Known rows, with every step that occurs
R-B-V: [ -4  22   3  12  -2 -11 -20 -14  -6   8  10   3  13  -1 -16  -7  -8  11
  18  -7]
V-E: [  2   7  -3  -1   9   6   8   6   2  -6   3  -2  -7   1   7  -6 -15   4
   2   6]
B-V: [ -5   9   1   2  -1  -4  -8  -2  -5  16  13  -1   4   0 -11  -9  -4   0
   8  -8]
R-Q-W: [  2   7  11  -4  -8   5  -9  -5   0   0  -2   0  -1   0   8  -2  16   7
  20 -15]
W-J-F-Q-R-B: [  4  26   8  27 -18   4 -34 -34  28 -11  -1   4   6 -12  21  12 -17   4
   3  -4]
R-B: [  1  14   2  10   0  -8 -14 -13   0  -8  -3   4  10  -1  -6   2  -4  12
  12   1]
R-Q-F: [ -6   9   6  -7  -9  10 -25   5  14  -5 -11  -2  -1  -6  12   9  11   0
   0 -19]
N-R-B-V-E: [  5  23   4  17   8  -9 -16  -1  -7  -5  10   4   8  -8  -4  -5 -25  10
  22  -2]
B-R-Q-W: [  0  16  10   2  -9   9 -10   8   2   7   5   5  -1  -2   6  -2  12  11
  25 -11]
J-F: [ -1  11   1   6  -8  -1 -11   3   9   0  13  -3  -7 -10  15   5  -6  -3
  -2  -4]
D-Q-R: [ -7  -5  -1  13 -20  12  -6  -6  14  -2   8  -9  -2  -4  11  -3   0 -10
 -13  -1]
F-Q-W-B-R: [  0  17  10   2   8  12 -12  -7  12   9  21   9  -3  -8  20   5  -9  12
  22  11]
B-R-Q-F: [ -9  20   4  -1 -10  15 -26  17  16   1  -4   3  -1  -7  10   9   7   3
   6 -15]
Q-R-B-V: [ -5  23   1  13 -11  -3 -20 -17  -1   9  11   3  16  -1 -14 -15 -20   0
  18  -9]
W-B-R: [ -1  11  -4   5   9   4  -7   1  11   8  17   6  -3  -7   4   9 -13   6
  15  13]
N-R-Q-F-W-B-V: [ -3  21  11   4  -2   0 -37 -12  10  13  15   3  -3 -18  19  17 -11  -1
  19 -17]
D-Q: [ -7  -7   1  12  -9   3  -7  -3  10  -4   8 -10  -6  -3   9   8  17   6
 -14   1]
N-D-Q-R-B-V: [ -5  12   5  26 -22   6 -19 -21   0   5  14   4   8 -15  -8  -7  -6   4
   2   1]
R-Q-F-W-B: [ -5  16   6  -6  -1   9 -27 -17  21   4   7   2 -12 -10  29  20  -5   4
   7  -8]
Q-W-B-V: [ -5   6   8  -8   7  -5 -10 -20  -4  17  27  -4  -2  -2   0  -7 -14   5
  28  -3]
J-F-W-B-V-E: [ -3  30  -1   6   7   2 -13 -10  11  15  37  -3 -19 -10  23   0 -34   6
  12   1]
D-Q-F-W: [-18   7  11  -1 -15  11 -16  -3  13   2  12  -9 -17  -5  26  11   5   7
 -18  -5]
N-D-Q: [ -1 -14   6  18 -13  12   1  -6   3  -5   4   0 -10 -18   8  11  19   6
 -21  11]
J-F-Q-R-B: [  4  32   5  22 -17   8 -31 -20  20  -7   6   8  11 -13  20   1 -16   0
   4  -4]

Rows
[ -3 -11  17  17 -22   3 -10 -22  14  -8  13  -9 -23 -19  25  19   6  11
  -7   3] => N-D-Q-W-J-F
[-13  13   9 -11  -8   9 -11  -1   5   5   5  -1 -11  -2  19   5  -9   3
  -6  -6] => Q-F-W
[ -2  15  -2   2   7   2   0   5  -3   8  15  -3  -4   1  -3 -15 -18   5
   8  -1] => B-V-E
[  2  36   0  18  -8  10 -29  -1  26  13  20   9 -13 -17  28  23  -1   8
  15  -6] => J-F-W-B-R-Q
[-10  18  10   9 -14   9 -27  -9  25   4  -6   0 -15  -4  20  25   1  13
   2 -12] => B-R-Q-F-W-J
[-11   2  11  -2  -9   2 -15 -20  16  -2  -4  -7 -16   0  18  19  -9   8
  -6  -6] => Q-F-W-J
[ -3   0  13   4 -12  -6 -12 -18  13  -4  11 -11 -15  -5  18  11  -8   6
   8  -6] => Q-W-J-F
[ -3  27  -3  12  -1   3 -11  -9   1   2  13   1   7   0  -6 -20 -33   4
  18  -3] => Q-R-B-V-E
[  0  44   3  21  -7   9 -27 -11  16   3  21   5   3 -11  16 -12 -32   5
  11  -6] => J-F-Q-R-B-V-E
[  5   4   8  -5   4   3 -14 -20   9   1   8   0  -5  -6  16   8   3   6
  27  -6] => R-Q-W-B
[ -1  17  12  15 -17   1 -23  -7  21   1  10  -4 -14  -9  20  17   2  11
  17 -12] => B-R-Q-W-J-F
[ -9   9   5 -12   4   6 -16 -16  14   5  13  -1 -14  -7  25  15 -19   2
   3   3] => Q-F-W-B
[ -8  -8  13   0 -11   4  -2  -7   0  -3  15 -12  -9   0  12  -2  14  10
   2  -2] => D-Q-W
[-10  30   8   1 -14  16 -24   9  14  10   3   6 -10  -6  21  11   3   8
   3 -14] => B-R-Q-F-W
[ -1   5  15  10 -13   0 -30 -16  19  -8 -14  -2 -11 -11  26  32   0   4
   1 -16] => N-R-Q-F-W-J
[-12  -9  15  11 -19  11 -13 -24  17  -5  -2  -5 -25 -13  24  28   4  12
 -23   4] => N-D-Q-F-W-J
[ -1  14  13  -3   7   2 -18 -24   4  18  25   2   0  -6  12  -4  -9   8
  23  -3] => F-Q-W-B-V
[  1  -2  18   3  -3   3 -10 -28  12  -4  -4  -2  -6   0  18  10   4  13
   6  -2] => F-Q-W-J
[ -9  18   2  22 -17  -1 -25 -19   6   6  17  -5  11  -4  -8  -9  -8   4
   7  -8] => D-Q-R-B-V
[-11  21   3  -4   3  11 -16   1  15  12  21   4 -12  -8  19  13 -21   7
  10   7] => Q-F-W-B-R
[  3  28  -1  14  -2  10 -22  -4  19  13  10  11  -8 -10  17  19   3   9
  17  -3] => F-W-B-R-Q
[-16  -3  12   7 -15   4 -20 -22  23  -4   2 -14 -21  -2  25  25   3  12
 -17  -5] => D-Q-F-W-J
[-13   4   6  -3  -3   9 -21 -18  21   1  20  -9 -18  -9  31  21  -6   7
  -7   3] => D-Q-F-W-B
[  1  17  19   0  -9   9 -14  -7   9   2  16   2  -6 -10  30  -1   1   7
   7  -6] => J-F-Q-W
[  3  14   7  18 -19  13 -22 -21  30  -2   3   0  -4 -12  30   9 -15 -10
 -10  -5] => W-J-F-Q-R
[  3  18   8  19  -1 -17 -25  -9 -10   1   7   6  17 -10 -12   1 -12   6
  22  -9] => N-R-B-V
[  1  20   9  -3  15   9 -10 -15   6  10  26   1  -7  -5  18  -9 -23  11
  21   3] => F-Q-W-B-V-E
[ -2   1   6   9  -6  -3  -6 -24  11   3  -3  -3 -14   2  11  18  -4   9
  -3  -1] => F-W-J
[ -3  21  -1   7   5   6  -8  -3  11  15  22   9 -10  -6  14  12 -17   9
  13  12] => F-W-B-R
[ -4   9   5  -3   7   5  -4  -2   4   8  22   3  -5  -4   7   2 -14   9
  26  10] => Q-W-B-R
